Every row comes from one small tree of marks. Brackets hold a mark, then the marks that hang from it, in the order of their numbers. Every link used is in the known rows. Which tree was each row made from?
(in the rows, 128 means zero)
Known rows:
(k99 (k835 k27)): [105 149 164 143 142 133 105 178 151 109 149 153  91  99 114 108  68  92
 105 170 159  93]
(k979 (k835 k99) (k857 k84 k772)): [141 180 134 125 152  92 131 130 137 145 153 134 101  95 110 131  91 130
 131 160 192  86]
(k979 (k835 k27 k99) (k857 k84)): [140 169 119 134 144 101 124 146 123 111 160 131 101  80  99 122  97 128
  91 166 170 105]
(k857 k84 k772 k979): [111 160 143 139 149  94 118 111 140 150 148 158  87 110 122  96  64 108
 121 185 210  67]
(k99 (k835 k27 (k979 k857))): [111 160 142 151 144 120  95 198 125 111 158 140 101 127  97 114  69 106
 133 177 136 116]
(k251 k84): [ 99 141 153 139 147 131 127 155 164  95 128 155  90 107 113 123 120 107
 125 163 143 104]
(k835 k979): [ 96 144 153 121 142 123 121 161 120  97 135 149  90 114 113 125  84  91
 148 178 126 110]
(k835 k27 (k979 (k857 k84))): [124 170 116 144 132  99 107 164 107 113 168 128  96 111  84 106  83 108
 115 171 140 119]
(k835 k27 k99 (k979 (k857 k84))): [115 173 123 163 139  99 121 162  98 105 172 137 105 112  92 128 107 109
 125 176 137 116]
(k835 k27 k99 (k979 (k857 k772))): [107 164 143 186 133  95 103 166 119 107 148 139  99 142 105 141  84 106
 142 188 158 100]
(k857 k84 k772 (k979 (k835 k99))): [119 165 153 137 150  85 127 108 136 144 149 149  96  85 138 117  90 119
 120 188 220  55]
(k835 k27 k99 k979): [ 94 146 155 168 136 115 119 168 113  86 153 145  98 107 112 141 103  90
 128 186 133 103]
(k835 k99): [ 96 140 150 137 155 137 146 141 139  92 134 162  89 115 121 141 103  98
 136 168 138 104]
(k772 (k857 (k979 (k835 k99)))): [112 150 160 129 176 119 136 122 126 119 113 153  91  84 146 119  55 124
 120 186 180  83]
(k99 k835): [103 146 166 120 156 142 123 170 155 119 148 161  93 112 117 115  71  97
 138 162 146  99]
(k27 k835): [103 136 133 116 146 135 120 149 115 109 112 146  81 108  96 131  65 111
 108 158 150 101]
(k979 k835 (k857 k84 k772)): [154 175 128 106 153  89 118 134 141 155 142 132  93  97 103 109  65 131
 125 156 199  84]
(k835 k27 k99 (k979 k857)): [106 154 134 171 141 113 117 174 107  84 150 138 100 134 100 138  98 108
 132 185 125 123]
(k857 k84 k772 (k979 (k835 k27))): [138 162 145 138 136  75  97 124 135 142 143 137  88  74 127  85  59 117
  82 190 230  49]
(k99 (k835 k27 (k979 (k857 k772)))): [117 169 152 164 139 101  77 196 134 134 164 139  99 138 102 113  54 104
 142 181 174  96]
(k979 k835 (k857 k772)): [134 161 135 115 151 102 109 143 149 135 111 133  88 115 112 117  56 126
 131 164 178  97]

Write each row's tree:
[111 164 145 123 169 114 133 114 127 144 134 158  86  88 122  94  36 113
 113 176 186  82]
(k772 (k857 k84 k979))
[123 175 139 141 138 106  97 191 119 128 196 135 104 108  88 103  78 106
 126 173 150 105]
(k99 (k835 k27 (k979 (k857 k84))))
[111 164 111 138 143 113 125 155  84 121 164 130 101 111  79 153  99 123
 132 169 134 108]
(k27 (k835 k99 (k979 (k857 k84))))
[124 171 118 135 134  90  93 151  95 158 150 126  93 121  74 131  61 120
 136 167 180  90]
(k27 (k835 (k979 (k857 k84 k772))))
[129 169 147 100 162 104 126 115 127 153 128 147  90  62 130  87  38 127
 101 175 194  73]
(k772 (k857 k84 (k979 k835)))
[132 174 124 129 151 100 122 132 142 146 146 144  89 126  94 110  64 118
 133 158 184  93]
(k979 (k857 k84 k772))
[101 149 169 147 139 124  93 197 126 108 165 148 100 107 110 114  74  88
 129 179 142  99]
(k99 (k835 k27 k979))
[121 167 156 121 169 107 137 115 123 144 139 150  98  63 136 109  63 123
 112 176 192  74]
(k772 (k857 k84 (k979 (k835 k99))))
[123 137 146 129 145 105 102 138 130  99 118 141  87  84 132  91  64 118
  77 194 182  82]
(k857 (k979 (k835 k27)))
[130 153 125 141 147 114 122 156 130  90 131 136  98 103 112 127  92 126
  99 172 156 110]
(k979 (k835 k27 k99) k857)
[113 162 135 137 151  99 106 160 128 128 129 140  91 154 106 129  64 108
 165 176 155 107]
(k835 (k979 (k857 k772)))
[134 180 127 156 126  79  94 159 118 137 164 130  99 121  88 109  65 107
 128 174 175  91]
(k835 k27 (k979 (k857 k84 k772)))
[106 158 125 158 142 103 105 161  98 127 136 137  97 146  92 163  79 120
 150 178 162  95]
(k27 (k835 k99 (k979 (k857 k772))))
[117 150 154 107 169 118 121 124 133 131  99 150  87  82 138  97  28 122
 110 184 182  86]
(k772 (k857 (k979 k835)))
[111 140 146 152 149 106 119 135 128  89 130 146  90  86 139 113  86 117
  89 198 179  79]
(k857 (k979 (k835 k27 k99)))
[118 146 152 119 153  93 106 122 147 132 111 148  86 105 142 102  55 123
 116 193 204  66]
(k857 k772 (k979 k835))
[120 182 147 136 145  97 101 173 134 163 188 140 104 125  98 114  66 109
 164 171 174  89]
(k99 (k835 (k979 (k857 k84 k772))))
[118 181 136 152 144  90 126 146 116 140 172 142 104 129  99 140 101 108
 164 171 164  99]
(k835 k99 (k979 (k857 k84 k772)))
[125 179 128 132 146  89 112 149 121 150 161 137  95 129  93 119  77 107
 155 173 171  97]
(k835 (k979 (k857 k84 k772)))
[120 143 152 140 145 117 122 151 133  85 130 141  92  81 123 135  91 109
  95 170 164  90]
(k979 (k835 k27 k99))
[ 87 140 145 145 142 127 122 162  91  99 137 143  92 112 100 161  97 104
 135 175 131  96]
(k27 (k835 k99 k979))
[118 162 133 167 133  91  88 169 119 115 134 133  94 143  99 117  59 106
 137 183 163 100]
(k835 k27 (k979 (k857 k772)))
